What can hang from each mark
nalup: keveg pila
keveg: modumon nalup vunek
pila: modumon nalup ruti vunek
ruti: keveg pila
modumon: pila

Every row comes from one small tree of marks. Brackets hold a mark, then the marks that hang from it, in alphabetical order. Every link used is in the known rows. Which tree was each row made from?
Known rows
(ruti (keveg vunek) pila): 1.739; -0.879; -0.776; -1.210; -0.909; -1.229; -0.783; 1.060; 1.275; 1.398; 1.501; -0.078; -1.521; -1.296; -2.240; 1.062; 0.237; 2.051; -1.092; 1.217; 1.815
(ruti pila): 1.932; -1.676; -0.669; -0.856; -1.018; 0.258; -0.351; 2.211; 2.027; 1.854; 2.115; 1.146; -1.010; -2.049; -2.726; -1.273; 0.681; 3.050; 0.427; -1.349; 1.819
(pila nalup ruti vunek): 0.180; -1.418; -1.965; 0.182; -0.350; 0.993; -3.759; 2.348; 1.075; 0.172; -0.104; 0.645; 0.235; -0.262; -3.585; -2.169; 2.312; 1.466; -0.889; -2.843; 0.456
(pila modumon (nalup keveg)): 0.734; -2.099; 0.153; 1.400; -0.943; 1.080; -0.074; 1.456; -0.871; 1.943; 1.825; -1.010; 0.063; -1.045; -4.904; -1.758; -0.796; 1.259; -1.144; -1.886; 3.048
(keveg vunek): 2.156; -0.361; -1.104; -0.076; -0.829; -0.834; -0.205; 0.721; 1.373; 0.833; 2.315; -0.283; -1.552; -1.915; -3.210; 0.159; 0.461; 1.847; -0.923; -0.451; 1.792
(ruti (keveg modumon nalup) (pila vunek)): 0.976; -2.105; 0.103; 1.531; -2.946; -0.618; -1.429; 3.349; 1.640; -0.052; 1.018; 1.052; -1.147; -1.518; -0.459; 0.435; 1.622; -0.352; 1.219; 0.523; 1.793
(modumon (pila nalup ruti)): 2.047; 0.277; -1.940; 0.171; -1.089; 0.292; -3.199; 0.365; 2.060; -0.188; -0.046; -0.196; -2.064; -0.919; -4.637; -1.963; 2.038; 1.984; -2.527; -1.057; -1.072
(modumon (pila nalup)): 1.656; -0.931; -1.195; 1.442; -2.480; 0.130; -1.719; 1.009; 2.446; 0.402; 0.312; -0.500; -1.708; -1.912; -4.266; -1.496; 2.104; 1.392; -1.773; -0.400; 0.683
(pila modumon vunek): 1.716; -2.699; -0.875; 1.239; -1.398; 0.107; -0.399; 2.181; 0.943; 0.473; 3.021; 1.308; 0.848; -0.429; -1.472; -1.188; 0.341; -0.310; 1.020; -0.663; 3.726
(nalup keveg pila): 0.939; -1.051; -0.463; 0.926; -0.253; 0.257; 0.135; 2.193; -0.448; 0.854; 2.155; 0.147; -0.610; -2.362; -4.127; -1.526; 1.028; 1.084; -0.302; -2.124; 2.744
(keveg modumon (nalup pila)): 1.882; -0.676; -2.143; 0.618; 0.051; 0.287; -0.146; 3.484; 2.438; -0.072; 2.902; 0.666; -2.122; -3.344; -2.093; -0.582; 1.674; 1.507; 0.375; -1.606; 0.918
(keveg nalup): 3.440; -0.247; -2.263; 0.866; -0.752; -1.804; 0.379; 2.414; 2.619; 0.307; 2.031; 0.574; -0.731; -2.688; -2.211; -1.604; 0.609; 0.555; 0.319; -1.643; 0.997
(pila modumon ruti): 2.622; -0.468; -2.025; -1.343; 0.513; 0.065; -1.220; 0.796; 1.137; 0.514; 2.914; 0.926; -0.548; 0.057; -2.756; -1.743; -0.613; 2.018; -0.883; -1.124; 1.121
(ruti (pila modumon (nalup keveg))): 1.127; -2.518; 0.829; -0.043; -0.405; 1.596; 0.262; 1.898; -0.541; 3.195; 2.263; -0.206; -0.488; -1.261; -4.567; -1.606; -1.030; 2.675; -0.520; -2.145; 3.513
(ruti (keveg modumon nalup vunek) pila): 2.276; -0.256; -0.125; -0.248; -1.522; -1.340; -0.287; 1.720; 1.857; 0.665; 1.806; -0.196; -3.044; -2.144; -1.461; 1.844; 0.298; 1.628; -0.559; 1.297; 1.094
(nalup (pila modumon ruti vunek)): 1.792; -1.386; -3.047; -1.285; 1.883; 0.888; -1.705; 2.569; 0.902; -0.082; 3.606; 2.185; 0.568; 0.088; -1.499; -1.794; 0.976; 0.802; 0.357; -2.074; 2.344
(modumon (pila (ruti keveg))): 2.310; 0.691; -1.522; 0.455; -2.495; -1.804; -2.969; -0.377; 1.535; -1.596; -0.233; 0.215; -2.014; 0.094; -2.791; -0.828; 1.655; 0.014; -2.354; 1.831; -0.664
(pila (nalup keveg) ruti vunek): -0.208; -1.233; 0.188; 1.421; -1.282; 0.906; -3.029; 1.621; -1.403; 0.382; -0.347; -0.092; 0.110; -0.319; -4.777; -2.193; 1.621; 0.440; -1.037; -3.233; 1.417
(keveg modumon (nalup pila) vunek): 2.415; 0.187; -2.105; -0.132; 0.800; -0.279; 0.290; 2.518; 2.066; 0.206; 3.585; 0.006; -2.974; -3.417; -2.230; 1.005; 1.163; 1.707; -0.421; -1.255; 1.136
(keveg modumon nalup vunek): 2.735; 0.156; -0.734; 0.839; -1.314; -0.976; 0.217; 1.374; 1.906; 0.287; 2.622; -0.435; -3.042; -2.978; -2.381; 1.018; 0.490; 1.408; -0.419; -0.394; 0.897
(modumon (pila nalup (ruti keveg) vunek)): 0.644; -0.550; -1.732; 1.349; -2.712; -0.652; -4.579; 0.856; 1.170; -1.503; -1.595; -0.029; -0.666; 0.541; -3.041; -1.073; 2.954; -0.780; -2.192; 0.684; -0.166
(ruti (keveg modumon nalup) pila): 1.601; -1.170; -0.288; 0.586; -2.220; -0.795; -0.847; 2.740; 2.132; 0.519; 1.256; 0.427; -2.183; -2.030; -1.372; 0.299; 0.800; 1.397; 0.187; 0.738; 0.833
(modumon (pila ruti)): 3.095; 0.748; -1.349; -0.034; -1.870; -0.849; -2.251; -0.186; 1.958; -0.918; 1.124; 0.676; -2.366; -0.979; -3.458; -1.504; 1.533; 1.219; -1.493; -0.127; -0.356

Write each row's tree
0.444; -2.584; -0.435; 0.535; -2.425; -0.586; -1.834; 2.664; 1.213; 0.505; 0.581; 1.329; 0.459; -0.412; -1.175; -0.326; 1.584; 0.061; 0.733; 0.410; 2.626
(ruti keveg (pila vunek))
2.621; 0.686; -1.290; -1.749; 2.503; 0.246; -0.010; 0.211; -1.402; 1.021; 4.171; 0.040; -1.541; -0.802; -3.894; -0.332; -0.974; 1.663; -1.755; -1.753; 2.577
(nalup (keveg vunek) (pila modumon ruti))
0.939; -1.856; -2.234; -0.192; 0.410; 1.309; -2.736; 2.022; 0.822; 0.626; 1.550; 0.789; 0.768; 0.639; -2.953; -1.996; 0.767; 1.266; -0.662; -2.383; 1.648
(pila modumon nalup ruti vunek)
2.987; 0.467; -0.486; 2.070; -3.389; -0.855; -2.466; 0.886; 1.836; -2.117; 1.329; 1.085; -2.924; -1.340; -1.617; -0.664; 2.369; -0.940; 0.071; -0.280; -0.211
(keveg (modumon (pila ruti vunek)) nalup)
0.691; -0.547; 2.636; 3.115; -4.890; 0.695; -2.914; -0.335; -1.383; -1.635; 0.691; 0.281; -2.851; -0.581; -3.739; -0.566; 2.045; -0.946; -0.663; -0.016; 1.333
(nalup (keveg (modumon (pila ruti vunek))))
0.347; -0.928; 2.636; 1.864; -3.012; 0.510; -0.228; 0.174; -1.451; 0.751; 2.070; -1.341; -3.037; -2.217; -4.467; 1.090; 0.052; 1.401; -1.234; -0.221; 2.268
(nalup (keveg modumon vunek))
-0.712; -1.246; 0.889; 1.220; -1.156; 1.928; -2.754; 2.178; -1.652; -0.706; 1.666; 0.786; -1.580; -0.892; -3.464; -0.966; 2.091; 0.510; -0.057; -2.298; 1.906
(nalup (keveg modumon) (pila ruti vunek))
3.655; 1.338; -1.005; 1.044; -2.410; -0.889; -1.934; 0.307; 2.388; -1.575; 1.469; 0.308; -3.991; -1.951; -2.740; -0.844; 1.567; 0.711; -1.053; -0.124; -1.325
(keveg (modumon (pila ruti)) nalup)
-1.662; -3.485; 2.977; 2.239; -3.311; 2.780; -2.138; 2.746; -1.150; 1.859; 0.540; -0.086; -1.239; -1.605; -4.272; -0.538; 1.536; 1.775; 0.287; -2.121; 3.035
(ruti (pila (nalup (keveg modumon)) vunek))
1.725; -1.004; -3.442; 1.225; 0.001; -1.998; -0.835; 4.020; 1.923; -1.023; 1.391; 1.178; 0.764; -1.736; -0.324; -0.749; 2.416; -1.821; 0.647; -0.561; 2.001
(ruti (keveg (nalup (pila vunek))))
0.302; -1.729; 3.323; 4.519; -6.020; 0.496; -1.513; 0.446; -1.081; -0.997; 0.976; -0.043; -2.435; -1.450; -3.483; -0.034; 1.967; -1.584; 0.137; 0.573; 2.813
(nalup (keveg (modumon (pila vunek))))
0.483; -1.558; -1.897; 1.978; -1.420; -0.597; -1.610; 3.992; 1.641; -1.299; 1.399; 0.684; -0.667; -1.804; -0.410; 0.302; 2.567; -1.346; 0.729; 0.172; 1.759
(ruti (keveg modumon (nalup (pila vunek))))
0.144; -3.109; -0.675; 0.236; -1.001; 1.376; -1.910; 3.583; 1.601; 1.983; 0.809; 1.059; 0.306; -1.500; -2.979; -1.499; 2.026; 2.152; 0.648; -2.508; 2.447
(ruti (pila nalup vunek))
1.290; 0.622; -0.425; 0.074; -1.916; 1.096; -3.480; -0.591; 1.333; -0.175; 0.643; -1.155; -4.388; -1.252; -4.773; 0.656; 1.881; 2.839; -3.260; 0.085; -1.058
(keveg (modumon (pila nalup ruti)) vunek)
2.234; 1.463; -1.529; -0.147; -0.705; -1.699; -1.849; 0.510; 1.094; -1.025; 1.048; -0.633; -3.187; -1.035; -2.160; 1.251; 0.550; 0.865; -2.065; 0.977; -1.016
(pila (ruti (keveg modumon nalup vunek)))
0.625; -0.698; -0.623; 0.330; 0.160; 0.555; -1.938; 2.111; -1.274; -0.317; 1.734; 1.144; -0.153; -0.970; -3.317; -1.991; 1.829; 0.115; -0.040; -2.921; 2.214
(nalup keveg (pila ruti vunek))
0.345; -1.476; 0.747; -0.457; -2.172; 0.178; -1.421; 1.134; 0.846; 1.103; 1.447; -0.391; -2.967; -1.273; -2.370; 2.025; 0.554; 2.526; -1.211; 1.857; 1.556
(ruti (keveg modumon vunek) pila)
2.010; -0.253; -1.321; -0.969; 1.771; 0.804; -0.403; 1.183; -1.012; 0.717; 3.539; 0.688; -0.631; -0.480; -3.688; -1.944; -0.514; 1.444; -0.919; -2.293; 2.308
(nalup keveg (pila modumon ruti))
1.618; 0.481; -1.615; 0.574; -1.506; -1.114; -2.570; 1.547; 1.404; -1.283; 0.398; -0.041; -2.281; -0.746; -2.082; -0.371; 1.011; 0.561; -1.310; 0.431; -1.259
(pila (ruti (keveg modumon nalup)))
1.789; 0.218; 0.222; 0.814; -3.377; 0.514; -2.965; -0.276; 1.535; -1.197; 1.125; 0.200; -3.884; -1.012; -3.568; -0.637; 1.823; 1.624; -1.562; 0.712; -0.689
(keveg (modumon (pila ruti)))
1.327; -0.590; -1.496; 0.923; -1.943; 0.338; -3.665; 0.995; 1.528; -0.791; -0.203; 0.461; -1.049; -0.363; -3.598; -1.815; 2.946; 0.397; -1.458; -1.220; 0.158
(modumon (pila nalup ruti vunek))
1.420; -0.052; -2.714; -1.676; 1.290; -0.297; -2.301; 0.243; 0.584; 0.738; 1.026; -1.101; -0.775; 0.920; -3.378; 0.151; -0.383; 2.007; -3.287; 0.310; 0.400
(pila modumon nalup (ruti (keveg vunek)))
1.540; -2.608; -1.427; -1.299; 0.483; 1.726; -0.501; 2.534; 1.947; 2.979; 2.621; 0.483; -0.218; -1.092; -3.332; -1.509; -0.345; 3.681; -0.263; -1.832; 2.604
(ruti (pila modumon nalup))
-1.366; -1.092; -1.090; 0.322; -1.712; 1.375; -4.526; 1.468; 0.750; -0.218; -1.281; -0.909; -1.780; 0.238; -4.208; -0.573; 1.730; 2.398; -2.752; 0.023; -1.304
(pila nalup (ruti (keveg modumon)))
1.342; -1.188; -0.859; 0.005; 0.983; 0.785; -1.021; 1.829; -1.626; 0.032; 3.345; 1.356; 0.358; -0.074; -2.677; -1.827; 0.411; -0.065; 0.121; -2.427; 3.352
(nalup keveg (pila modumon ruti vunek))
0.622; -0.763; 0.449; 1.158; -1.143; 0.188; -0.312; 0.693; -0.944; 1.823; 0.807; -1.838; -1.379; -2.062; -5.636; -0.237; 0.267; 1.731; -2.173; -1.937; 2.105
(pila (nalup (keveg vunek)))
0.896; -0.971; 2.881; 3.590; -5.375; 0.437; -0.897; -0.261; -0.638; -0.507; 1.198; -0.827; -3.505; -2.160; -4.452; -0.159; 1.164; 0.121; -1.063; 0.881; 1.706
(nalup (keveg (modumon pila)))
4.227; 2.235; -0.928; 0.182; -1.656; -1.428; -1.387; -0.634; 1.979; -1.195; 2.119; -0.313; -4.837; -2.113; -2.715; 0.859; 1.152; 0.906; -1.843; 0.573; -1.012
(keveg (modumon (pila ruti)) nalup vunek)
2.520; -1.283; -0.946; -1.681; -0.017; -0.971; 0.303; 0.814; 1.037; 1.849; 3.093; 0.177; -1.003; -0.404; -1.583; 1.216; -1.237; 1.884; -0.807; 1.765; 2.979
(ruti (keveg vunek) (pila modumon))
-0.595; -1.696; 1.106; 1.539; -1.559; 1.717; -0.674; 2.136; -0.937; 0.545; 2.271; -0.265; -2.073; -2.473; -4.207; -0.568; 1.294; 1.466; -0.419; -1.369; 2.434
(nalup (keveg modumon) pila)
0.405; -0.450; -0.193; 0.359; -0.464; 0.950; -2.299; 0.975; -0.902; 0.926; -0.213; -0.832; -0.899; -0.852; -5.858; -2.308; 0.769; 2.162; -2.213; -3.010; 0.399
(pila (nalup keveg) ruti)
1.237; -3.141; -0.530; 0.145; -1.480; -0.332; -0.903; 2.455; 0.929; 0.942; 2.184; 1.482; 0.950; 0.322; -0.541; -0.267; 0.089; -0.007; 0.896; 1.054; 3.962
(ruti keveg (pila modumon vunek))
2.289; -1.521; -1.486; 0.741; -1.657; -2.076; -0.691; 3.397; 2.107; 0.122; 0.978; 1.464; 0.182; -1.457; -0.313; -0.549; 1.312; -0.682; 1.331; -0.247; 2.131
(ruti (keveg nalup) (pila vunek))
3.537; 1.066; -2.196; 1.696; -2.533; -3.184; -2.486; 0.832; 1.856; -2.551; -0.023; 0.969; -1.048; -0.409; -0.905; -0.835; 2.285; -2.549; -0.651; 1.013; -0.223
(modumon (pila (ruti (keveg nalup)) vunek))
1.011; -1.356; -3.294; -0.836; 1.299; -0.081; -2.552; 2.283; 0.524; -0.828; 2.301; 1.527; 0.936; 1.087; -0.885; -1.086; 1.132; -0.452; -0.392; -0.140; 2.058
(nalup (pila modumon (ruti keveg) vunek))
2.006; -0.078; 0.967; 1.507; -3.757; -0.186; -1.068; -0.562; 1.566; -0.231; 2.088; -0.760; -4.189; -2.196; -3.307; 1.463; 1.396; 1.305; -1.616; 1.712; 1.046
(keveg (modumon pila) vunek)
2.633; 0.417; -2.226; -1.681; 0.616; -1.338; -1.472; -0.356; 0.367; 0.132; 2.244; -0.316; -1.066; 0.778; -2.248; 0.535; -0.983; 1.082; -2.279; 1.281; 1.056
(pila modumon (ruti (keveg vunek)))
1.950; 1.271; 2.212; 1.292; -3.413; -0.055; -1.761; -1.906; -1.323; -0.744; 1.498; -1.073; -4.809; -1.310; -4.835; 0.917; 0.690; 1.093; -2.582; 0.817; 0.421
(nalup (keveg (modumon (pila ruti)) vunek))
1.711; 0.163; -2.280; 0.240; 0.184; -1.181; -0.495; 2.402; 1.722; -0.414; 2.161; -0.509; -2.589; -2.532; -1.574; 1.671; 1.203; 0.611; -1.294; 0.767; 0.881
(ruti (keveg modumon (nalup pila) vunek))
2.039; -1.344; -1.509; -0.296; -0.116; 0.193; -1.887; 1.411; 0.658; -0.112; 2.709; 1.582; 0.497; 0.720; -1.824; -1.732; 0.304; 0.351; 0.305; -1.347; 2.149
(pila modumon ruti vunek)
